Each row was made from one walk, in order. Every step used is in the known rows, and no mark comes twice. Write each row's walk.
Known rows:
dabib -> sopu: [ 0.02  2.33 -1.34 -3.13 -4.89  2.59 -2.10 -0.10  0.07  1.07  1.77 -1.05
  2.37  1.23 -1.03 -0.25  3.03  1.93 -0.13  1.69  2.17  0.13  1.01  1.24
  0.31 -0.83]
gezed -> peze: [-2.14  1.15  1.78 -2.30  2.05 -1.65  0.35  0.39  0.84 -0.08 -0.92 -0.48
  0.28 -1.06 -2.88  0.55  1.69 -0.86  0.92  2.93 -0.68  0.74 -0.02 -0.74
  2.28  0.38]
ruvil -> sopu -> revo -> pofudo -> dabib: [ 0.33  0.60 -2.34 -1.54 -2.08  0.74  1.85 -1.90 -0.31  4.47 -2.61 -3.35
  5.75 -1.61  2.33  0.47  0.90 -2.77 -1.79  0.40 -1.79 -0.32  0.94  3.79
 -0.41 -0.19]
ruvil -> pofudo -> mafun: [-0.49 -1.26 -2.40  1.98  1.47 -5.60  1.31 -3.38  2.13 -0.01  2.45 -3.82
  1.31 -0.92 -1.55  0.10  3.63 -4.70 -0.73 -0.17 -0.96 -2.18 -2.20 -0.58
 -0.85 -2.49]
pofudo -> mafun: [-1.08 -0.68 -2.26  1.90  2.44 -2.24  0.33 -1.80  1.18 -0.03  1.53 -3.74
  1.17  0.31 -0.72 -0.01  3.78 -2.80  1.08  0.50 -2.33 -1.22 -0.88 -0.93
  1.11 -0.58]
ruvil -> pofudo -> dabib -> gezed -> revo: [-2.38 -0.79 -0.90  1.85 -4.90 -3.24  2.52 -0.38  3.23  2.86 -0.14 -1.88
 -4.21  0.07 -1.03  2.73 -0.09 -0.30 -2.66  3.86  2.70  3.39  1.51  0.36
 -2.16 -2.70]
dabib -> gezed -> ruvil: [-1.89  0.77  5.83 -1.02 -0.20 -0.68 -2.11 -1.80  1.18  0.41 -0.73  0.84
 -1.15 -0.01 -4.38  3.23  0.41 -0.74 -4.75  2.20  0.22  1.97  2.72  1.35
  0.92 -0.96]
gezed -> peze -> pofudo -> ruvil -> sopu -> revo: [-1.85  3.15  0.72 -1.69 -1.06 -1.41  1.41 -0.35  0.61 -3.27  3.00  1.10
  1.75  1.26  1.96 -1.78  2.07 -6.88 -0.53  2.48 -2.04 -1.96  2.68  1.88
  0.49 -1.88]
dabib -> gezed -> peze -> pofudo: [ 0.04  1.17  5.01 -1.18 -3.34  1.28 -1.50 -1.79  0.65  2.23  1.23 -2.52
 -1.58  1.79 -5.76 -0.16  3.16 -2.83 -2.76  4.32 -0.72  0.05 -0.38  0.98
  2.55  1.82]
ruvil -> pofudo -> dabib -> sopu -> revo: [-0.84  2.72 -2.28 -2.32 -4.16 -0.99 -0.05 -0.72 -0.65  1.35  0.89  0.19
  3.40  3.26  3.21 -0.15  3.44 -3.22 -0.07  3.25  2.17 -2.85  2.81  0.01
 -0.62 -2.06]
sopu -> peze -> pofudo: [ 1.94  2.52  3.58  1.16 -2.87  2.35 -1.56 -0.70 -1.54  3.51  2.13 -1.64
 -2.15  3.40 -0.71 -1.76  3.94 -2.66 -2.36  2.31 -1.71 -2.65  0.39  0.32
 -2.39  1.58]
peze -> pofudo -> mafun: [-0.43 -0.19 -0.49  2.33  0.09 -0.42 -0.66 -3.06  0.72  1.01  2.81 -5.48
  0.35  1.60 -2.87 -1.20  4.44 -4.24 -0.96  1.19 -1.97 -2.02 -1.48  0.35
  1.13  1.09]
sopu -> revo: [-2.08  1.07  0.24 -0.70  0.22 -2.64  0.20  1.15 -1.60 -2.25  0.44  2.00
  0.49  2.91  3.71 -0.47  1.50 -3.79  1.29  2.51 -0.02 -2.32  2.62 -1.57
  0.40  0.17]
sopu -> revo -> pofudo -> dabib -> gezed -> ruvil: [-1.90  0.99  4.85 -1.74 -0.66 -0.88 -1.45 -2.47  0.70  2.59 -2.29 -0.54
  1.60  0.18 -2.57  3.57  1.29 -2.37 -5.43  2.76 -0.50  1.37  3.36  2.77
  0.88 -0.56]
revo -> pofudo -> ruvil -> sopu: [ 0.55  1.41 -0.84 -2.10 -1.28  0.33  2.03 -1.26  2.56 -1.82  2.46 -1.08
  4.23 -4.15  0.09 -1.33  0.11 -3.64 -2.76 -2.37 -3.60  1.34 -0.04  6.25
 -0.82 -2.94]
dabib -> gezed: [ 0.99 -0.67  2.18 -0.38 -2.66 -0.50 -0.74 -0.52  1.45  1.73  0.31  0.53
 -1.28  1.40 -1.53  2.24  2.27 -0.55 -0.96  2.59 -1.23  1.43  1.02 -0.72
  1.95 -1.58]
sopu -> peze: [ 1.28  2.70  1.23  0.63  0.79 -0.55 -0.08  1.73 -1.15  2.89  0.59  1.26
 -1.37  2.26  3.25 -0.04  4.20 -0.83  0.71  1.85 -2.92 -2.02  1.84 -2.28
 -3.50 -0.99]
dabib -> sopu -> peze -> pofudo -> mafun: [ 0.23  1.84 -0.34  1.62 -1.17  0.35 -1.41 -2.34  0.24  2.89  3.62 -5.23
  0.41  3.14 -1.59 -1.23  7.51 -3.99 -0.63  2.64 -2.78 -3.04 -0.28 -0.34
 -0.43  0.35]
ruvil -> sopu -> revo -> pofudo: [-2.40  0.07  0.73 -3.71 -1.70 -2.44  0.44  0.62 -1.91 -1.56 -0.33 -1.44
  4.90 -2.73  1.07 -0.77  1.89 -4.16 -1.52  1.08 -2.68 -0.09  0.86  3.20
  0.45  1.79]
pofudo -> dabib -> sopu -> peze: [ 2.26  4.55 -1.12 -1.13 -3.04  2.65 -0.83  0.43 -0.64  6.39  0.61 -0.59
  1.42  3.32  3.25  0.29  6.16  0.62  0.32  2.86 -1.39 -2.06  2.63 -0.67
 -3.62 -2.26]
dabib -> sopu -> peze -> pofudo -> ruvil: [ 3.23  3.80  0.64 -0.24 -0.77  1.93 -1.35 -1.38  1.70  1.60  3.80 -0.16
  1.31  4.48  2.81 -1.48  4.07 -4.57 -3.51  0.03 -2.30 -2.17  0.76  5.65
 -1.87 -1.94]

Which walk is each row?
[-1.10  1.99  2.76 -1.00 -3.69  1.90  1.13 -2.92  2.65  0.76  0.75 -0.94
  0.74 -3.87 -4.80  1.45 -0.66 -1.20 -3.92  0.95 -1.20  2.25  2.37  2.39
 -0.46 -3.45] : pofudo -> dabib -> gezed -> ruvil -> sopu
[-1.11  2.82  0.15 -0.96 -1.70 -0.78  1.35 -0.43  0.41 -3.24  3.26  1.24
  1.66  1.65  2.85 -1.98  1.53 -6.65 -0.82  1.48 -1.77 -2.21  2.61  2.10
 -0.30 -2.01] : peze -> pofudo -> ruvil -> sopu -> revo
[ 0.33  0.80 -0.60 -2.31  2.82 -2.73 -0.02 -0.16  0.85 -1.69  0.74  0.54
  5.24  1.10  5.05 -0.41  1.98 -6.26 -2.80 -1.30 -3.19 -0.73  0.64  6.94
  0.24 -0.78] : sopu -> revo -> pofudo -> ruvil
[-1.40  1.59  3.06 -2.01 -3.81  1.36  0.88 -2.89  2.17  1.12  0.12 -1.86
  2.13 -4.92 -4.86  1.49 -0.14 -1.59 -4.64  0.76 -1.88  2.58  2.07  3.71
 -0.19 -2.49] : revo -> pofudo -> dabib -> gezed -> ruvil -> sopu
[ 3.32  2.36 -0.37  1.83 -2.91  4.02  0.51 -2.86 -0.01  7.96 -0.95 -3.37
  0.81  2.72  1.09 -0.25  2.37 -1.65 -2.38  1.27 -1.13 -2.17  0.50  1.75
 -2.31 -0.29] : sopu -> peze -> pofudo -> dabib
[ 1.55  3.66  0.68 -0.81 -0.02 -0.25  1.22  0.70  0.59  1.62  2.28  0.47
  1.58 -0.64  3.32 -0.95  4.17 -3.47 -1.22  0.16 -5.48 -1.13  1.74  2.14
 -4.10 -3.07] : revo -> pofudo -> ruvil -> sopu -> peze
[ 2.68  0.94 -0.93  1.57 -3.31  4.36  0.51 -3.64  0.62  6.48 -1.22 -4.00
  1.44  1.66 -0.51 -0.17  0.28 -1.23 -2.74  0.37  0.38 -1.01 -0.38  2.75
 -0.66  0.20] : peze -> pofudo -> dabib
[ 1.40  2.67 -3.40 -2.38 -5.62  4.49 -1.00 -1.78  0.92  4.96  0.11 -2.58
  3.91  1.46  0.00  0.43  2.77  2.05 -0.62  1.41  2.12 -0.19  1.17  2.24
 -0.04 -1.82] : pofudo -> dabib -> sopu
[ 1.89  3.11 -1.98 -2.12 -7.27  5.77 -1.73 -2.64  0.68  5.67  0.94 -3.81
  3.43  2.32 -1.37 -0.37  3.38  1.09 -1.99  1.95  2.24 -0.71  0.77  3.15
 -0.06 -0.65] : peze -> pofudo -> dabib -> sopu
[-0.71  0.43  2.19 -3.00 -0.46 -1.38  0.36 -1.10  1.88  4.02 -2.32 -2.13
  2.03 -0.81 -3.29  2.76  3.43 -1.57 -0.92  4.37 -2.24  1.94  0.51  0.71
  3.46 -0.39] : revo -> pofudo -> dabib -> gezed -> peze
[ 1.20  3.40  5.61  0.35 -4.76  2.86 -1.33 -1.79 -0.35  3.00  2.80 -1.66
 -2.32  1.60 -3.45 -0.95  3.93 -3.22 -4.24  3.07 -2.47 -1.27  1.61  1.09
 -2.43  0.02] : dabib -> gezed -> ruvil -> sopu -> peze -> pofudo
[-3.55 -0.79  0.56  1.26 -3.92 -2.86  1.24  1.44  2.23  0.22  0.57 -0.69
 -5.41  0.53 -1.33  2.24  0.28  0.58 -1.48  4.26  2.03  3.99  2.11 -0.44
 -0.89 -1.07] : dabib -> gezed -> revo
[-0.43  1.88 -3.31 -3.30 -6.46  2.91 -0.75 -0.97  0.58  5.04 -0.57 -4.19
  4.45 -0.12 -0.29  0.73  2.93  1.80 -1.97  2.15  2.18  1.37  1.08  4.04
 -0.61 -0.45] : gezed -> revo -> pofudo -> dabib -> sopu
[ 0.98  2.06 -1.25 -0.73 -1.16  1.05  2.28 -1.46  3.29 -2.17  3.12  0.12
  2.18 -2.83  0.31 -1.33 -0.51 -3.02 -1.69 -2.09 -2.71  0.78  0.55  4.52
 -1.03 -4.23] : pofudo -> ruvil -> sopu
[-0.71 -0.53 -2.80 -0.21 -2.18  0.34  1.90 -1.34  0.68  5.63 -3.38 -4.66
  3.00 -1.87  1.07  1.46 -0.19 -0.22 -2.70  0.56  0.07  1.94  0.09  4.31
 -1.38  0.55] : gezed -> revo -> pofudo -> dabib
[ 2.50  4.33 -1.17 -1.00 -3.51  0.92 -0.38 -0.29 -0.13  6.40  1.04 -0.60
  1.51  2.65  2.90  0.35  6.02 -0.30 -0.59  2.54 -0.69 -2.59  2.02 -0.52
 -4.56 -3.16] : ruvil -> pofudo -> dabib -> sopu -> peze
[ 0.99  3.59  0.93  0.28 -1.32  0.58  1.34  1.07 -0.27  1.95  2.03  0.71
 -0.90 -0.39  1.73 -0.85  3.59 -1.34  0.52  1.56 -3.87 -1.33  2.07 -1.58
 -4.08 -2.59] : ruvil -> sopu -> peze
[-1.11  3.01 -2.20 -2.25 -3.65  0.76 -0.43 -0.07 -0.99  1.21  0.51  0.24
  3.25  3.94  3.76 -0.16  3.52 -2.35  0.94  3.58  1.52 -2.38  3.37  0.03
  0.40 -1.07] : pofudo -> dabib -> sopu -> revo
[-0.50  0.90  1.90 -1.94 -0.27 -0.76  0.50 -1.20  2.44  3.78 -1.83 -1.29
  0.47  0.13 -3.23  2.64  3.04 -1.19 -0.18  4.54 -1.50  1.65  0.83 -0.46
  3.50 -1.35] : pofudo -> dabib -> gezed -> peze
[ 1.12  2.06 -3.03 -3.84 -5.73  3.64 -1.36 -1.73  0.28  5.42 -0.80 -3.78
  6.08  0.06 -0.18  0.53  3.40  1.43 -1.78  1.19  1.23  0.44  0.64  4.03
  0.11 -0.43] : revo -> pofudo -> dabib -> sopu
[-1.56 -1.54 -1.72 -0.08  2.33 -3.17 -0.20 -1.65  0.20  0.66  0.35 -5.46
  4.06 -1.54 -0.98  0.14  4.62 -3.67 -0.54  0.05 -3.73 -0.41 -1.62  1.70
  1.46  1.41] : revo -> pofudo -> mafun
[-0.73  3.21 -1.30 -2.08 -4.87  1.53 -1.01 -0.66 -1.26  1.67  1.07 -0.60
  2.88  4.42  2.74 -0.79  3.78 -3.00 -0.06  3.86  1.53 -2.82  3.09  0.70
  0.54 -0.30] : peze -> pofudo -> dabib -> sopu -> revo
[-2.66  2.49  1.79 -1.33 -2.42 -0.92  1.16 -1.09  0.28 -1.16  0.67  1.14
  1.31  0.17  0.57  0.67  1.03 -4.55 -1.51  3.06 -0.97 -0.77  4.33  0.28
  0.10 -2.37] : pofudo -> dabib -> gezed -> ruvil -> sopu -> revo
[ 2.24  3.19  1.06  1.30 -3.41  4.50  0.64 -3.72  0.46  7.20 -0.65 -3.48
  0.97  0.91 -0.90 -0.06  1.72 -1.93 -3.93  1.20 -1.30 -1.37  1.21  2.65
 -2.91 -1.04] : gezed -> ruvil -> sopu -> peze -> pofudo -> dabib
[ 0.14  3.64  0.33 -0.25 -0.67 -1.12  1.91  1.34  0.93  1.27  2.38  0.15
  0.03 -0.77  3.23 -0.68  3.88 -3.12 -1.47  1.09 -4.58 -0.08  2.26  2.15
 -4.85 -3.02] : gezed -> revo -> pofudo -> ruvil -> sopu -> peze
[-0.75  0.11 -1.22 -1.31  1.77 -2.83  0.77  0.28  2.31 -1.02  0.81 -0.98
  2.75 -0.57  3.11  0.10  0.57 -3.82 -3.77 -1.33 -1.76  1.88  0.04  7.82
 -1.11 -0.85] : gezed -> revo -> pofudo -> ruvil
[ 1.86  4.10  0.39  0.28  0.01  0.26  1.54  0.68  1.01  1.39  2.91  1.34
  0.15  0.38  3.57 -1.00  3.80 -3.05 -0.44  0.41 -4.86 -1.42  2.15  0.89
 -4.19 -4.00] : pofudo -> ruvil -> sopu -> peze
[ 0.83  3.56  4.88  0.57 -3.85  3.00 -1.08 -1.56 -0.80  2.52  2.66 -1.80
 -1.91  1.11 -2.80 -1.72  3.05 -3.01 -3.92  2.25 -2.13 -1.69  1.16  1.35
 -3.10  0.53] : gezed -> ruvil -> sopu -> peze -> pofudo
[ 2.47 -0.04 -3.11  1.14 -1.99 -0.86  2.48 -3.95  2.03  5.54 -1.52 -2.45
  2.46 -0.96  0.56  1.06 -0.55 -1.51 -2.55 -0.96  1.39 -1.26 -1.12  1.83
 -2.72 -3.34] : ruvil -> pofudo -> dabib
[-0.94  1.33 -1.20 -1.49 -1.91 -0.61  2.63 -0.73  2.99 -2.18  2.55 -1.35
  2.68 -4.24  0.05 -1.05 -0.41 -3.29 -3.01 -1.41 -2.70  2.36  0.45  6.34
 -1.55 -2.96] : gezed -> revo -> pofudo -> ruvil -> sopu
[ 1.81  3.10  3.35  0.81 -4.39  3.11 -0.57 -1.05 -0.95  2.69  3.14 -1.96
 -1.79  1.51 -1.73 -2.30  3.44 -2.85 -2.53  2.09 -2.46 -2.08  0.50  0.68
 -2.78  0.46] : ruvil -> sopu -> peze -> pofudo
[ 0.22  1.13  0.16  2.75  0.45 -0.54 -0.76 -2.34  0.13  2.44  2.96 -4.86
 -0.29  2.85 -1.11 -1.24  6.57 -4.70 -0.61  2.09 -3.50 -3.11 -0.57 -0.75
 -0.65  0.56] : sopu -> peze -> pofudo -> mafun
[ 1.24  0.59 -0.86  0.72 -1.02 -0.96  1.71 -4.60  2.15  5.21 -1.85 -2.21
  2.36 -1.47 -1.04  1.84 -1.12 -1.75 -4.54 -0.70  1.87 -0.79 -0.15  2.73
 -2.90 -3.25] : gezed -> ruvil -> pofudo -> dabib
[-3.19 -1.92  1.18 -2.08 -2.99 -3.36  0.21  1.31  0.21  0.97 -1.29 -3.00
  0.42 -2.38 -1.42  1.71  1.38 -0.89 -3.33  2.54 -0.56  3.85  0.30  3.46
  0.02  2.04] : dabib -> gezed -> revo -> pofudo
[-2.76 -0.70 -1.70 -0.67  1.36 -3.87  0.66 -1.37 -0.12 -0.99  1.36 -4.78
  4.55 -1.52  0.04 -0.56  5.21 -5.88 -0.02  1.10 -4.11 -1.29 -0.14  1.24
  1.41  0.66] : ruvil -> sopu -> revo -> pofudo -> mafun
[-0.55  1.12 -0.37 -1.69 -3.02 -0.55  2.36 -0.86  3.52 -1.55  2.62 -1.30
  2.27 -3.87 -0.44 -0.22  0.38 -3.67 -3.39 -0.58 -3.13  2.77  0.79  6.08
 -0.82 -3.48] : dabib -> gezed -> revo -> pofudo -> ruvil -> sopu
[ 0.36  0.16 -2.29 -1.28 -0.99  0.28  1.19 -1.61 -0.66  4.99 -3.35 -2.99
  5.50 -0.20  3.09  0.88  1.19 -2.53 -1.68  0.54 -1.36 -0.70  0.72  3.47
 -0.12  0.65] : sopu -> revo -> pofudo -> dabib
[-1.76  0.55  0.54  2.22 -5.23 -0.88  1.52  0.33  2.14  4.41  0.21 -2.24
 -5.21  2.04 -0.44  2.18  1.77 -0.36 -2.54  5.08  1.06  2.72  2.51  0.21
 -2.41 -1.33] : sopu -> peze -> pofudo -> dabib -> gezed -> revo
[-3.74  2.51  2.02 -1.56 -1.13 -1.65  0.84 -0.12 -0.65 -3.58  1.47  1.75
  0.86 -0.48  0.55 -0.56  0.44 -4.37 -0.86  2.36 -0.53 -1.16  3.87 -0.09
 -0.35 -1.34] : gezed -> ruvil -> sopu -> revo
[-0.75  2.19  3.64 -0.82 -4.89  2.85  0.60 -3.65  2.29  1.30  1.25 -1.86
  0.28 -3.36 -5.74  0.90 -0.30 -1.80 -4.87  1.28 -1.11  1.86  2.06  3.06
 -0.38 -2.70] : peze -> pofudo -> dabib -> gezed -> ruvil -> sopu
[ 2.04  4.18 -0.85 -2.01 -3.13  1.98 -0.99  0.49 -1.14  6.66  0.02 -1.44
  2.85  2.40  3.10  0.36  6.52  0.17 -0.52  2.68 -2.03 -1.69  2.22  0.60
 -3.45 -1.23] : revo -> pofudo -> dabib -> sopu -> peze
[-0.41 -0.13 -0.48 -1.41  0.81 -3.00  0.49  0.04  2.82 -0.48  0.92 -0.84
  2.34 -0.02  2.54  1.01  1.39 -4.17 -4.14 -0.49 -2.22  2.37  0.41  7.49
 -0.36 -1.41] : dabib -> gezed -> revo -> pofudo -> ruvil
[-1.60  2.61 -0.74 -1.16 -0.61 -1.73  1.80  0.25  0.65 -3.73  2.75  2.17
  2.09  1.01  3.98 -1.52  1.19 -5.90  0.18  1.12 -2.01 -1.77  2.94  1.45
 -0.34 -2.85] : pofudo -> ruvil -> sopu -> revo
[ 3.25  2.99  1.23  0.80  0.96  1.11 -0.72 -1.33  1.64  1.12  3.18  0.11
  0.56  4.03  3.05 -1.42  3.03 -5.33 -3.50 -0.63 -3.08 -2.14  0.41  5.26
 -2.06 -1.64] : sopu -> peze -> pofudo -> ruvil
